What can hang from each mark
kame: boni lenazes vopa
budapa: kazolip ripos vuzu
kidoved: lenazes vopa vuzu
vuzu: budapa kidoved
boni: kidoved
buge: kazolip ripos
vopa: kidoved
lenazes: kame kidoved
zivem: kazolip ripos
vufik: boni lenazes vopa
kazolip: budapa zivem

Each row was made from one small tree. Brackets hold a mark, then the marks that hang from it, in alphabetical order. Every link used is in the known rows. Write each row's tree.
Known rows
(kazolip (budapa vuzu)): [-7  4  3  5  9 -2 10  4 -7 -2 -4  0  5 -3  4 -1 -7  1 -4  0 -1  0  2  0
 -3 -1 -4  7 -4 -8  0  0  3 -6 -6]
(zivem (kazolip budapa) ripos): [ -5   8   7  13  -8   0  -4   2  -1   3  -3  -3  -4  -5   5   1  -4 -16
  -6   1  -2   8   0   4   1  -6  -3   1  -4   0   6   1  -7  -2  -3]
(vufik lenazes vopa): [  2   6  -3   8  -6   0  -3  -4  -1   5  -5  -9  17  -4   3  -3  -5   5
 -15  -1   0  -3  -5   7   0   0   2   6  -2  -3  -1   1 -13  -2  -6]
(lenazes (kame boni) (kidoved vuzu)): [  3  -7  -7   8   3   6   3   1 -14  -5   0   3  10   0  -2  -1   1  -3
   3   2  -2 -10   5 -12   4   8   4  -2  -4   1  -2  -6  12   1  -2]
(vopa (kidoved (lenazes kame) (vuzu budapa))): [  7  -5   2   0 -22  -1   6   2   4  -1   0   2  -2   6   2  -1   0  -8
  -2   0   0   2  -4  -6   2  14   3  -3   2   1   3  -2   2  -3   8]
(buge (kazolip budapa zivem) ripos): [ -6   7   4  -8  22  -5  12   0  -7   0   6  -2   0   0 -10  -1 -13   6
  -8  -1   4  -8  -6  -2  -2  -2   3   7   7   1  -2   4  -7   2   0]
(vopa (kidoved (lenazes (kame boni)) vuzu)): [  5  -5  -2   7 -21  -1  19   0   0  -2   2   0  -3   4   2  -1   1   2
  -2   0  -2  -1  -2 -11   3  11   6  -2  -2   4   1   0   5   0   8]
(kazolip (budapa vuzu) (zivem ripos)): [-6  2  2 11 20  0 -8  0 -3  1 -3 -2  4  0  2  1 -3 11 -2  0  1  3  1 -5
 -2 -5 -8  8  5 -9  1  2 -4 -6  4]
(lenazes kame (kidoved vopa (vuzu budapa))): [  8  -4  -4   6   3   7 -17   1  -2  -2  -2   4  10  -1  -1   2   3 -19
  -1   1   1  -4   1  -8  -2  10   1  -6   1   3  -1 -10   5  -6  -2]
(vopa (kidoved lenazes (vuzu (budapa kazolip)))): [  4  -7   5  -3 -26  -4  -3   1   4  -3   1   0 -11   7   6   0   3 -10
  -2  -1   1   6  -4  -3   2  12   2  -3  -1   1   2   1   3   0   9]
(kidoved vuzu): [  0  -2   4   5 -10   0   5  -1  -2  -2   2  -2  -3   1   3  -3   0   4
  -1  -3  -1   1   2  -2   0   4   2  -3  -3   1   0  -1   3  -2  -7]
(boni (kidoved (lenazes kame) vopa (vuzu (budapa ripos)))): [  8   1   1  -7  -9   2   4   0  17   3   1   3  -5   3   2   0   4  -2
  -4   0   0   1   3   1  -7   5   0  -9   5   5  -1  -5 -10  -5   3]
(kame boni (lenazes (kidoved vuzu)) vopa): [ -2   2  -6  -9  11   4  13  -8  -2   0   2  -5  -2  -6  -4  -8 -11   4
   0  -1  -2   1   0   0   3   5  14  -3  -9   4   9   4  14   5 -11]
(budapa (kazolip zivem) ripos): [ -7  -4   0  -3  -2  -2  -3   2   0   0   1   0  -8  -1  -3   2   9   9
  13   2   0   1   4   0   7 -13  -7   8  -9  -4  -8   5  -1   5   2]
(buge (kazolip (budapa (vuzu kidoved)) zivem) ripos): [-7  6  2 -7 25 -5 10  1 -9 -1  6  1  3  0 -8  4 -9  5 -5 -1  5 -9 -6 -4
 -2 -5 -1  5  9  3 -3  4 -1  2  2]
(boni (kidoved (lenazes kame) (vuzu (budapa kazolip)))): [  3  -1   3  -7 -11   0   4   3   9   0  -2   4  -1  11   4   2   0  -9
   0   2   0  -3   4  -3  -1  10   0  -8   6   1  -3  -6  -4  -2   4]
(zivem kazolip): [ -4   4   5  11 -21  -1  23   4  -6   2  -3  -3  -3  -4   1  -1   0  -7
  -3   0  -3   0   0   4   5   0   0   3  -7   3   1   0  -3   0  -8]
(lenazes (kame boni vopa) (kidoved (vuzu (budapa ripos)))): [ 7 -4 -7  0  7  7 -9 -2 -4 -2  0  4  7 -5 -6 -1 -3 -4  9  2 -1 -5  3  0
  6  1  5 -1 -2  2  0 -3 11  6 -6]
(kame (boni (kidoved (vuzu budapa))) lenazes vopa): [ -1   6  -2 -18   6   2  28  -6   0   3   2  -4  -3  -1  -3 -10 -13   2
   0  -2  -2   0   3   9   2   4  14  -4   0   1  10   4   0   5 -10]
(kidoved lenazes vopa (vuzu (budapa kazolip ripos))): [  8   3   4  -8 -17  -3 -37  -2  18   1   3  -2 -17   2   3  -1  12  -1
   5   0   1  10  -3   6 -10   2  -1  -7   2   2  -1  -2   0  -2   6]
(vufik (boni (kidoved vopa vuzu)) lenazes): [  4  -2  -3  11   1   1  -4  -5   3   2   1  -1   4   4   4  -5  -2   9
 -13  -4   0  -7  -1  13  -8  -1   3  -9  -3   5   4  -2  -9  -1  -4]
(vufik (vopa kidoved)): [  0  -5   1  10 -12   2  20  -1  -6   2  -2  -7   8  -7   0  -2   1  -8
 -13  -2  -2   0  -3  -1   6   3   3   4  -7   0  -1   5  -6  -1  -4]
(kazolip (budapa (vuzu kidoved))): [-8  0  1  1  9 -1 12  4 -8 -3 -3  3  7 -3  5  2 -5 -3 -3  0  0  1  1  1
  0 -2 -4  5 -4 -5  1 -1  5 -3 -4]
(buge (kazolip (budapa ripos (vuzu (kidoved lenazes))) zivem)): [-5  1  3 -1 19 -5  3  2  5 -2  2  4  0  0 -2  4 -5 18  1  1  3  2 -1 -5
 -4 -8 -3  8  5  0 -4  2 -2  5  2]
(lenazes kame): [-2  5 -3  9 -5  2 21  5 -8  1 -4  1 13 -2 -3  0 -3 -9  1  2 -3 -6  2 -7
  3  2  0  3 -4 -1 -2 -3  3 -4 -9]
(vufik boni lenazes vopa): [  2   0  -5  15   5  -1 -17  -6  -8   5  -3  -9  15   0   0  -6  -6  12
 -14  -2  -1  -8  -7  17  -5  -6   2   3  -4  -3   2   1  -7   2  -9]
(boni (kidoved lenazes vopa vuzu)): [  5   0   3   2 -13   1  17  -2  17   2   2   0  -7   2   5  -2   4   3
 -13  -2  -1   3   3  -3  -7   9   4 -11   1   9   0  -2 -10  -7   1]
(boni (kidoved (lenazes kame) vopa (vuzu budapa))): [  8   1   2  -3  -9   2   8   0  13   2  -1   3  -1   5   3  -1   2  -6
  -7   0   0  -1   3   0  -6  11   2 -10   8   5   0  -7 -11  -7   3]
(kazolip (budapa ripos (vuzu (kidoved (lenazes kame)))) zivem): [-4 -2 -2 -2 21 -1  4  2  1  0 -1  6  5  2 -2  5 -2 22  7  2  1 -1  2 -3
  1 -9 -8 10  3 -5 -3 -2 -2  0 11]
(budapa (kazolip zivem) (vuzu (kidoved lenazes vopa))): [-4  0 -5  5 -2 -3 -9  3  2 -1 -2  3  0  1  1 10 16  3  7  2  1  1 -1 -9
  0 -4 -8 -1  4  3 -8  0  6 -2 10]
(vufik (lenazes (kame (boni (kidoved (vuzu budapa))))) vopa): [  7   6  -6   4   0   3  -5  -4  -8   4  -4  -6  22   1   1  -3  -7   4
  -8   1   0 -11   0   8   1   2   3   3   8  -4  -2  -5 -16   0   2]
(kazolip (budapa (vuzu (kidoved lenazes))) (zivem ripos)): [-4  0  0  4 17 -1 -9 -1  0  1 -2  1  2  2  3  5 -1 10 -2  1  1  5 -1 -6
 -1 -5 -7  4  8 -5  3  1 -3 -4  9]
(kazolip (zivem ripos)): [-1 -1  1  9  0  2  0 -2 -4  3 -2 -5  0 -1 -1 -2  3  6 -2 -1 -1  3 -1 -6
  4 -3 -2  4  2 -3  2  4 -8 -3  0]
(budapa (kazolip zivem) ripos (vuzu (kidoved lenazes vopa))): [ -4  -2  -5  -2   0  -2 -16   2   8   0   2   4  -8  -3  -1  10  21  11
  12   1   1   3   1  -4   0 -14 -11   2  -3   2 -10   4   7   3  11]

Write each row's tree
[-4  5  3  4 -6 -2  5  4  6  1 -1  2 -6 -6  3  4  2  0 -1  1 -1  6  0  7
 -3 -8 -5  2 -6  3  0 -2 -1  0  3] : (zivem (kazolip (budapa ripos (vuzu (kidoved lenazes vopa)))))
[  5  -9   0   4   3   5 -39  -3   2  -2   0   0  -3   0   2   2  10 -15
  -1   0   3   5   0  -5  -1   5  -2  -7   2   2   0  -2   1  -4   5] : (lenazes (kidoved vopa (vuzu (budapa (kazolip (zivem ripos))))))
[  0   3  -8  -2  -3   1   7   1   4   1   1   5   0  -9  -3   5   8  11
   9   0  -2   0   1  -2   1 -12  -3   2  -7   2  -4   5  12   5  -3] : (budapa ripos (vuzu (kidoved (lenazes (kame boni vopa)))))
[  7  -7   0  -5 -21  -1   6   1   1  -2   3   1  -7   4   1  -3   3   0
   4   0  -2   1  -2  -3   2   8   4   0  -1   0   2   1   3   3  10] : (vopa (kidoved (lenazes (kame boni)) (vuzu (budapa ripos))))
[-8  3  4  4 21 -4  3  2 -1 -2  2  1  0 -2 -3  2 -6 18  2  0  3 -1  1 -3
 -4 -8 -3 11  1 -4 -6  2 -2  3 -3] : (buge (kazolip (budapa ripos vuzu) zivem))
[-5  2 -2 -4  9 -1  5  4  3 -1 -1  7  4 -2  1  4 -2  4  3  2 -1  2  2 -1
 -2 -8 -7  6 -6 -4 -1 -2  6  0  1] : (kazolip (budapa ripos (vuzu (kidoved (lenazes kame)))))
[  1  -5   6  -8  -6  -2 -24   0  -2  -2   2  -1  -9   6   1  -1   5   5
  13  -1   2   2   2   6   2  -3  -4   1   1  -6  -3  -1   0   4   3] : (kidoved (vuzu (budapa (kazolip zivem) ripos)))
[  0 -12  -1  17   0   1   6  -4 -13   2   0  -7   7  -4  -3  -5   0  -1
 -13  -3  -2  -6  -5   9   3  -4   3   1  -8  -1   2   5   0   3  -7] : (vufik boni (vopa kidoved))
[  7   3   2  -1  -8  -2 -37   1   7   1  -2   0  -4  12   1   3   4  -2
   9   3   1   2  -3  -6  -3   6  -2  -4  13  -3  -1  -7   2  -2  11] : (kidoved (lenazes kame) (vuzu (budapa (kazolip (zivem ripos)))))
[  4   1   4  -4 -10   0 -31  -1   5  -1   4  -2 -11  -1   2  -2  10  -8
   8  -1   1   6   1   9  -5  -3  -3  -4  -1   0  -2  -2   0  -1   0] : (kidoved vopa (vuzu (budapa kazolip ripos)))
[ -6   1   0   7  -3  -1 -12   1  -4   1  -2  -2  -3   1   0   3   8  -5
   5   2   0   2   1  -7   6  -5  -5   3  -1  -3  -3   3  -1   0   2] : (budapa (kazolip (zivem ripos)))
[-4 -4  0 -5 19 -2  5  0  2 -1  0  4 -1  1  0  3 -1 25  5  1  1  2  1  0
  0 -9 -7 10  1 -6 -1  0 -2  1  9] : (kazolip (budapa ripos (vuzu (kidoved lenazes))) zivem)
[  3  -8   2   6   4   2  -1  -2  -5   0   2   0  -3   3   1  -6   0  -2
  -6  -4  -1  -4   1  14  -6  -1   1 -10  -1   2   4  -1  -4  -1  -8] : (vufik (boni (kidoved vopa (vuzu budapa))))
[  2  -2   5  -3  -8   2   4   0   5   0   1   1  -3   3   5  -1   5 -14
  -4  -2   1   1   6   5  -2   5   0  -9   3   3  -1  -2 -10  -4  -1] : (boni (kidoved vopa (vuzu (budapa kazolip))))
[ -3   3   3  10   7  -2   2   0  -1   1   1  -2   0  -2  -3   1  -1   4
  -3  -1   1   2  -3 -10  -2  -3   1   2   5   1  -1   5  -6   2  -7] : (buge (kazolip (zivem ripos)))
[  9   8   1   0 -12  -1 -32   1  12   1  -1   0  -4   6   1   2   7 -10
   5   3   1   4  -3  -1  -9   9   0  -8  10   3  -2  -9   2  -6   8] : (kidoved (lenazes kame) vopa (vuzu (budapa kazolip)))
[ -9  -3  -3  -4  -4  -2  -8   6  -3  -3   1   6  -4  -5   1   9  17  -6
  13   0   0   1   4  -1   3 -15 -12   2 -12  -1  -9   5  15   6  -1] : (budapa kazolip ripos (vuzu kidoved))
[  6   2   2  -8 -12  -3 -30   2  10   0   0   2  -7   9   0   2   4  -1
  13   3   0   2  -1  -1  -3   3  -3  -3   4  -2  -3  -6   6   1   6] : (kidoved (lenazes kame) (vuzu (budapa kazolip ripos)))
[ -1  -1   4  -5  -4  -1 -21   3  -8   0  -4  -3  -1   3   1   0   4 -14
   8   1   1   3  -2   4   4  -1  -5   4   5  -9   1   2  -5   0   1] : (vuzu (budapa (kazolip (zivem ripos))))
[ -5  -1  -3   5  -2  -2 -20   2   1   0  -2   3  -2   3   3  11  16  -1
   7   2   1   3  -1 -12   2  -7 -10  -1   4  -1  -5   3   9   0  10] : (budapa (kazolip (zivem ripos)) (vuzu (kidoved lenazes)))
[ -8  12   4  -5  17  -6   8   3  -6  -1   5  -1   1  -4  -6   1  -9  -6
 -10  -2   3  -8  -6  -1  -7  -2   1   3   2   2  -3   5   4   0  -6] : (buge (kazolip (budapa vuzu)) ripos)
[  3  -1   0  -6 -10  -1   8  -1  -2  -2   2  -3  -9   3   4  -5   6   0
   0   1  -2  -1   4   5  -2   4   5  -5   4   1   0   1  -5   1   4] : (kame (boni (kidoved lenazes vopa (vuzu (budapa kazolip)))))
[ 7 -3 -7  4  7  7 -7 -2 -7 -2 -2  3 10 -3 -5 -1 -6 -8  6  2 -1 -6  3 -3
  7  6  7 -2  1  2  1 -5 10  3 -6] : (lenazes (kame boni vopa) (kidoved (vuzu budapa)))
[  4   0  -3 -13  -5  -2  -9   4   1   0  -5   6   6   5  -3   7   0 -13
  13   4   2   1  -4   1   9   1  -2   0  11   0   1  -4  -1   4   6] : (vuzu (budapa (kazolip zivem)) (kidoved (lenazes (kame vopa))))
[  1 -14   1  -5   2   2 -25  -1  -2  -4   0   2  -4   4   1   1   5  -3
   7   0   2  -1   3  -2   4   4  -3   0  -4  -2  -2  -2   5   3   3] : (lenazes (kidoved (vuzu (budapa (kazolip zivem) ripos))))
[  0  -3   0 -18  -9   1 -16   4  -3  -2   2   4  -3  -5   0   3  11 -25
  12   0   1   7  -1  12   3  -9  -6  -1  -4   0   1   2  -1   5  -1] : (vuzu (budapa kazolip ripos) (kidoved vopa))
[  6  -9   0  -2  -1   5 -22  -2   4  -3   2   1  -4  -4   2  -2   7 -10
  -2  -2   1   4   0   1  -3   5   0  -5  -6   3   1  -2   3  -2  -3] : (lenazes (kidoved vopa (vuzu (budapa ripos))))
[  7   1  -2  -1 -15   0  15  -5   2   0   3  -4  -8  -4   0  -8  -5   4
   0  -2  -2   5  -3   4   5   5  13   0   0   3   6   8   2   5  -1] : (kame boni (vopa (kidoved lenazes (vuzu budapa))))
[-2 -3 -5 -8  8  3  9 -5 -9 -3  4 -5 -3 -2 -1 -8 -2  1 -2 -1 -3  0  1 -3
 -3  8 10 -4 -8  2  7  1 11  0 -4] : (kame boni (lenazes (kidoved vopa vuzu)))
[ -6  -4   3  -3  17  -1  11   0  -2   0   0  -1  -1   0  -2  -4  -8  21
   4   0   0   1   3   5   3  -8  -4  13  -4  -8   0   1 -11   1   2] : (kazolip (budapa ripos) zivem)
[ -4  -1   1 -21   3   1  29  -2 -12  -1   3  -5  -3   5   2 -10  -8   1
   0  -1  -3  -4   4   5   0   7   9  -3  -1  -4   8   1  -1   3  -4] : (kame (boni (kidoved (vuzu budapa))) lenazes)
[ 2  5 -5  8  0  5 32 -1 -3  2  0  2 10 -4 -5 -3 -7  1  1  1 -3 -8  7 -2
  6  0  7 -2  0  4 -1 -1  0  2 -9] : (lenazes (kame (boni (kidoved vuzu)) vopa))
[  4  -5   0 -16  -8   3  -1   1  -3  -1   2   2  -1  -8   0   0   6 -18
   6  -2   0   8  -3  13   1  -7  -4   0  -4   0   4   2  -5   2  -5] : (vuzu (budapa ripos) (kidoved vopa))
[  5  -6   1   1 -17  -2  -4   2   3  -1  -1   2  -3  10   1   3   3  -4
   3   1   1   0  -3  -8   4  11   1  -1   5   0  -1  -2   0  -1  15] : (vopa (kidoved (lenazes kame) (vuzu (budapa (kazolip zivem)))))
[ -2   2  -1   7  18   0 -13  -1   4   2  -2   1   2  -1   3   4   1   8
  -3   1   2   8  -2  -5  -4  -5  -7   2   9  -3   3   0  -6  -6  10] : (kazolip (budapa (vuzu (kidoved lenazes vopa))) (zivem ripos))
[ -3   6  -3 -13   5   3  37  -7   2   3   3  -4  -4  -3  -3  -9 -13   7
  -3  -2  -2  -1   4   5   3   2  14  -5  -4   4   8   5   2   5 -11] : (kame (boni (kidoved vuzu)) lenazes vopa)
[-2  0 -2  1 -9 -1 11  3 -1 -2 -3  3  2 -2  3  5  7  0 -2 -2 -2  1 -2 -6
 -1  1 -4 -1 -2  1 -1  2 10 -2 -3] : (budapa (vuzu (kidoved lenazes)))
[  3   4  -9  12   6   2  11  -2   3   5  -3   3  17   2  -3  -2 -12   3
 -10   0  -1 -12  -1  11  -1  -3   3  -3  -3   3   3  -2  -7   2 -10] : (vufik (boni kidoved) (lenazes (kame vopa)))
[  3   0  -3   8 -13   2  28  -5  -4  -1   4  -4  -5  -9  -2  -6  -4   5
   0  -3  -2   1   1   2   9   1  12   0  -6   5   4   9   3   5  -6] : (kame boni (vopa (kidoved vuzu)))
[-8  7  6 12 -4 -2 14  5 -6  1 -5 -1  1 -3  4  1 -5 -3 -4  1 -2  1  2  5
  1 -2 -4  6 -5 -2  0 -2  0 -3 -4] : (zivem (kazolip (budapa vuzu)))
[ -8   2   3  -1  11  -1   5   3  -1  -1  -1   1   0  -5   2  -1  -3   8
   0  -1  -1   2   4   4  -3  -9  -6   9 -10  -9  -1   2   4  -2  -5] : (kazolip (budapa ripos vuzu))
[-5  7  2 -9 23 -6  7  1 -2  0  6  1  0  2 -8  5 -8  9 -7 -1  5 -7 -8 -5
 -4 -2  0  4 11  4 -3  4 -1  2  5] : (buge (kazolip (budapa (vuzu (kidoved lenazes))) zivem) ripos)
[ -5   4   5   9  18  -3  -1   0  -1   0   1  -1   3  -1  -1   1 -10   3
  -5   1   2   3  -2  -5  -3  -3   1   6   6  -2   1   2  -8   1  -4] : (buge (kazolip budapa (zivem ripos)))
[ -2   2  -3  -8   9   4   6  -6  11   2  -1  -2  -1  -4  -4  -3 -12  -5
  -5  -1   0   5  -2  -4   1   7  10  -5 -10   7   9   1  12  -1 -12] : (kame (lenazes (kidoved vuzu)) vopa)
[ 5  2  2 -5 -9  0  4  1 15  2 -3  5 -1  7  2  2 -3 -8 -1  1  1 -1  4 -1
  1  8  2 -8  6  4 -2 -5 -4 -1  2] : (boni (kidoved (lenazes (kame vopa)) (vuzu (budapa kazolip))))
